Each row was made from one small tree. Brackets hold a mark, then the marks that hang from it, in the order of their numbers. Every link used is in the known rows. Write each row's tree.
Known rows:
{J_150 {J_581 {J_702 J_942}} J_981}: [-0.71 -1.89 -0.96  2.06  1.76  0.19  0.80 -0.17 -2.15  1.70  0.46  0.18
  1.84  0.11 -0.16 -0.27 -2.64 -1.02]
{J_702 {J_598 {J_904 J_150} J_942}}: [-2.27  0.33  1.27  1.15 -2.44  0.44  2.73  5.53 -1.48 -1.88  1.05 -1.73
 -1.07  0.15  1.77 -0.59 -3.32 -2.42]
{J_904 J_150}: [-1.78 -1.46  0.46  4.29  1.03 -1.05  3.91  4.36 -2.82 -1.76  0.96 -0.96
 -2.07  0.24  2.40  0.08 -5.15 -3.21]
{J_150 {J_581 {J_702 J_598}}}: [-0.54 -0.05 -0.18  2.66 -0.42  1.23  0.56  0.54 -0.96 -0.91  1.44 -1.09
  0.25  1.32  0.94  0.24 -1.48 -0.92]
{J_150 {J_581 J_598 J_702} J_981}: [-0.70 -1.49 -0.14  2.35  0.68  1.92  0.79 -0.67 -2.18  0.22  1.68  0.00
  2.08  1.34 -0.21  0.05 -1.08 -0.18]
{J_702 J_150}: [-1.41 -1.06 -0.93  3.74  1.04 -1.58  3.58  3.25 -2.26 -0.31 -0.17 -1.18
 -2.92  0.31  2.62 -0.31 -5.63 -2.44]
{J_325 J_150}: [-0.45 -0.82 -0.36  5.32  1.43 -1.73  3.34  2.47 -3.29 -1.27  1.62 -1.17
 -4.57 -1.05  2.84  0.22 -4.44 -3.16]
{J_598 {J_581 {J_702 J_904}} J_942}: [-3.10  0.94 -0.30 -2.05 -1.98  0.31  1.52  2.30 -1.99  1.42  1.34 -3.15
 -0.58  0.57  3.43 -2.07 -2.87 -1.23]
{J_702 {J_598 J_581 J_942}}: [-1.01  1.67  1.16  0.57 -2.14 -0.50  1.88  1.55 -1.21 -0.71  1.60 -0.69
 -1.49  1.28  3.68 -1.36 -4.24 -2.04]
{J_325 {J_150 {J_581 {J_598 J_904} {J_702 J_942}} J_981}}: [-0.24 -1.22 -1.13  1.61 -0.84  1.33 -0.15  0.91 -2.09  0.66  1.39 -1.69
  2.65 -1.07 -2.04 -0.57 -0.25 -0.28]
{J_598 J_581 J_904}: [-2.45  0.45  0.64  0.77 -0.75 -2.01  3.64  2.35 -3.45 -0.43  1.12 -2.25
 -2.52  0.97  2.78 -2.04 -3.85 -1.55]
{J_581 {J_702 {J_150 J_981} J_904 J_942}}: [-2.16 -2.29 -2.38 -0.44  0.87 -0.40  1.14  1.48 -1.63  2.07 -2.07 -2.20
  0.86 -0.92 -0.34 -1.25 -3.92 -1.30]
{J_325 {J_150 J_581}}: [ 0.38 -1.24 -1.33  5.38  1.02 -1.83  2.09  2.26 -1.92 -0.94  2.67 -1.00
 -3.38 -1.32  1.83  0.56 -3.01 -2.48]
{J_150 {J_581 {J_702 J_598 J_904}} J_981}: [-0.96 -1.87 -1.35  0.16  0.18  0.80  0.03 -0.99 -0.37  0.06  0.53 -1.54
  0.60 -0.16 -0.77 -0.06 -0.51 -0.23]
{J_598 J_904 J_942}: [-2.70  0.39  1.62  1.30 -0.50 -0.62  3.94  4.12 -3.37  0.53  1.26 -1.45
 -3.03  0.63  3.45 -0.77 -3.83 -2.39]
{J_150 J_581}: [-0.80 -1.27 -0.18  3.93  1.27 -1.36  2.81  1.72 -1.96 -0.14  1.78 -0.23
 -2.20  0.85  2.24  0.34 -3.54 -2.21]
{J_943 J_942}: [-0.97  0.25  1.87  3.47  2.18 -2.29  5.02  2.62 -3.39 -0.14 -0.25 -0.33
 -3.15  0.53  3.47 -0.07 -5.18 -3.27]
{J_581 {J_702 {J_598 J_942} {J_904 {J_150 J_981}}}}: [-2.34 -1.27 -0.32 -0.74 -1.28  1.71  0.89  2.79 -0.76 -0.70  0.32 -1.79
  1.07 -0.88  0.27 -0.66 -2.00 -1.34]
{J_581 {J_702 J_150 {J_598 J_904 J_942}}}: [-2.19  1.34 -0.33 -0.07 -2.75  1.62  1.33  4.15 -1.15 -0.07 -0.26 -3.06
 -0.05  0.28  1.61 -1.14 -2.40 -0.63]
{J_702 J_150 J_904 J_942}: [-2.23 -1.59 -1.79  0.67 -0.04 -1.98  2.38  3.30 -1.12  1.37 -1.65 -2.31
 -1.47 -0.25  1.48 -0.67 -5.61 -2.84]

Write each row's tree:
[-1.97 -1.51 -0.22  0.91 -0.04 -1.94  3.34  3.21 -3.18 -1.37  0.99 -1.56
 -0.68 -0.63  0.61 -2.18 -3.68 -1.20]  {J_598 J_581 {J_904 {J_150 J_981}}}
[-0.92 -1.23 -2.21 -1.81 -1.45 -2.01  0.43  0.20  0.29  0.60 -1.82 -1.58
  0.56 -0.71 -0.41 -2.22 -4.51 -1.19]  {J_702 {J_150 J_981} {J_598 J_581} J_904 J_942}
[-0.09 -1.00 -2.03  0.35 -1.04  1.10 -1.04  0.69  0.09  0.24  1.93 -1.92
 -0.32 -2.33 -0.29 -0.08  0.07 -0.55]  {J_325 {J_150 {J_581 {J_702 {J_598 J_942} J_904}} J_981}}
[ 0.31 -1.00 -1.66  1.63 -0.67  0.50 -0.69  0.56 -1.12 -0.10  0.79 -1.75
  1.31 -1.81 -2.14 -0.55 -0.37 -0.45]  {J_325 {J_150 {J_581 {J_702 {J_598 J_904} J_942}} J_981}}
[-1.08 -1.15 -0.78  0.31 -1.68  0.71  1.34  2.84 -1.05  0.88  1.03 -0.66
  1.09 -0.13 -0.15 -0.71 -1.71 -0.02]  {J_702 {J_150 {J_581 {J_598 J_904 J_942}} J_981}}
[-1.12  0.41 -0.68 -1.32 -2.39 -1.07  1.48  2.19 -0.94 -0.29  0.10 -1.54
 -0.57 -0.60  1.07 -2.54 -3.26 -0.32]  {J_702 {J_150 J_981} {J_598 J_581 J_904 J_942}}
[-0.16 -0.70 -1.67  4.58  0.73 -0.01  1.02  2.09 -2.20 -0.50  2.44 -2.02
 -1.51 -1.03  1.34  0.26 -1.66 -1.52]  {J_325 {J_150 {J_581 J_702}}}
[-0.58 -1.97 -2.27 -0.47 -1.19 -0.52  0.13  1.61  1.11  0.74  0.08 -0.94
 -0.51 -1.26 -0.03 -0.39 -2.23 -0.82]  {J_702 {J_150 J_581 J_981} {J_598 J_942} J_904}
[-2.09 -1.98 -0.88  0.45 -0.06  1.05  1.13  1.81 -1.22 -1.61 -0.26 -2.21
  0.62 -0.66 -0.59 -0.38 -1.97 -1.21]  {J_581 {J_702 J_598 {J_904 {J_150 J_981}}}}
[-0.72 -2.05 -0.90  2.97  2.18  0.24  1.57 -0.11 -2.47  0.58  1.31 -0.14
  0.22  0.14  0.47 -0.12 -1.92 -0.59]  {J_150 {J_581 J_702} J_981}
[-2.26 -1.88 -1.64 -0.14 -0.16  1.48  1.31  1.06 -1.81  0.53 -0.76 -2.36
  1.13  0.17 -0.16 -0.76 -2.31 -0.22]  {J_581 J_598 {J_702 {J_150 J_981} J_904}}
[-1.18 -2.09 -1.76 -0.56 -1.37  0.47  0.70  2.06  0.05  1.41  0.76 -0.76
  0.80 -0.42  0.04 -0.34 -2.05 -0.57]  {J_702 {J_150 {J_581 {J_598 J_942}} J_981} J_904}
[-1.03 -1.78 -1.44 -0.59 -0.21  0.70 -0.74 -1.01  0.06  1.30 -0.31 -1.13
  2.23 -0.16 -1.40 -0.27 -1.21 -0.64]  {J_150 {J_581 {J_702 J_598 J_904 J_942}} J_981}
[-2.13 -0.45 -1.90 -0.56 -1.67  0.51  0.31  2.18  0.07  0.65 -2.05 -3.22
  0.91  0.27  0.30 -0.84 -3.54 -1.55]  {J_581 {J_702 J_150 J_598 J_904 J_942}}
[ 0.07 -1.84 -2.61  1.54  0.03  0.24 -0.63 -0.33 -0.36 -0.74  1.30 -2.23
 -0.74 -2.15 -1.25  0.15  0.12 -0.41]  {J_325 {J_150 {J_581 {J_702 J_598 J_904}} J_981}}
[-0.76 -0.33 -1.22 -0.99 -1.75 -1.92  1.04  1.16 -0.90  0.05 -1.42 -1.45
  0.77 -0.42 -0.63 -2.62 -4.13 -0.76]  {J_702 {J_150 J_981} {J_598 J_581 J_904} J_942}
[ 1.15 -1.31 -1.82  3.91  0.74  0.56 -0.26 -0.48 -1.10 -1.29  1.90 -0.83
 -0.37 -1.59 -0.71  0.22 -0.66 -0.60]  {J_325 {J_150 {J_581 {J_702 J_598}} J_981}}
[-0.90 -2.29 -0.63  2.73  0.10  2.30  0.81  1.72 -1.70 -1.04  1.90 -0.33
  3.39  0.58 -1.10  0.15 -1.18 -0.42]  {J_904 {J_150 {J_581 J_598 J_702} J_981}}
[-1.65 -2.52 -1.66  0.52  1.47 -0.02  1.10 -0.06 -1.76  1.35  0.77 -1.57
 -0.02 -0.48  0.08 -0.28 -1.08 -0.42]  {J_150 {J_581 {J_702 J_904}} J_981}
[ 0.54 -1.58 -1.30  3.87  0.54  1.61  0.26 -0.08 -2.05 -0.55  2.53 -0.65
  1.01 -0.78 -0.60  0.27 -0.60 -0.43]  {J_325 {J_150 {J_581 J_598 J_702} J_981}}
[-1.29 -1.76 -1.62  2.66  1.97  0.01  2.29  1.48 -2.89  0.35 -0.62 -1.10
 -0.57 -0.32  0.95 -0.87 -3.81 -0.87]  {J_581 {J_702 {J_150 J_981}}}
[-0.37 -2.71 -0.33  3.52  0.50  0.48  1.83  1.95 -1.50 -1.46  1.85  0.65
  1.52  0.35 -0.62  0.39 -2.50 -1.34]  {J_904 {J_150 {J_581 J_598} J_981}}
[-2.22 -1.83 -1.72 -1.04 -0.56  1.30  0.56  0.95 -1.30  1.72 -1.77 -2.03
  2.93  0.21 -0.97 -0.96 -3.13 -0.76]  {J_581 J_598 {J_702 {J_150 J_981} J_904 J_942}}
[-1.65  1.68 -0.29 -1.01 -3.71 -0.85  1.66  3.83 -0.52 -0.48  0.39 -2.60
 -1.06  0.32  2.30 -2.41 -3.63 -0.92]  {J_702 J_150 {J_598 J_581 J_904 J_942}}
[-1.44  0.27 -0.17  0.54 -1.81  1.08  0.22  1.49 -0.85  0.41  0.34 -2.16
  2.02  1.06 -0.45 -0.55 -1.26 -0.80]  {J_150 {J_581 {J_702 {J_598 J_904} J_942}}}
[-1.51 -0.94 -1.41  0.14 -1.35 -1.14  1.26  2.43  0.24  0.19 -1.97 -2.10
 -0.78  0.00  0.75 -0.52 -4.86 -2.47]  {J_702 J_150 J_598 J_904 J_942}
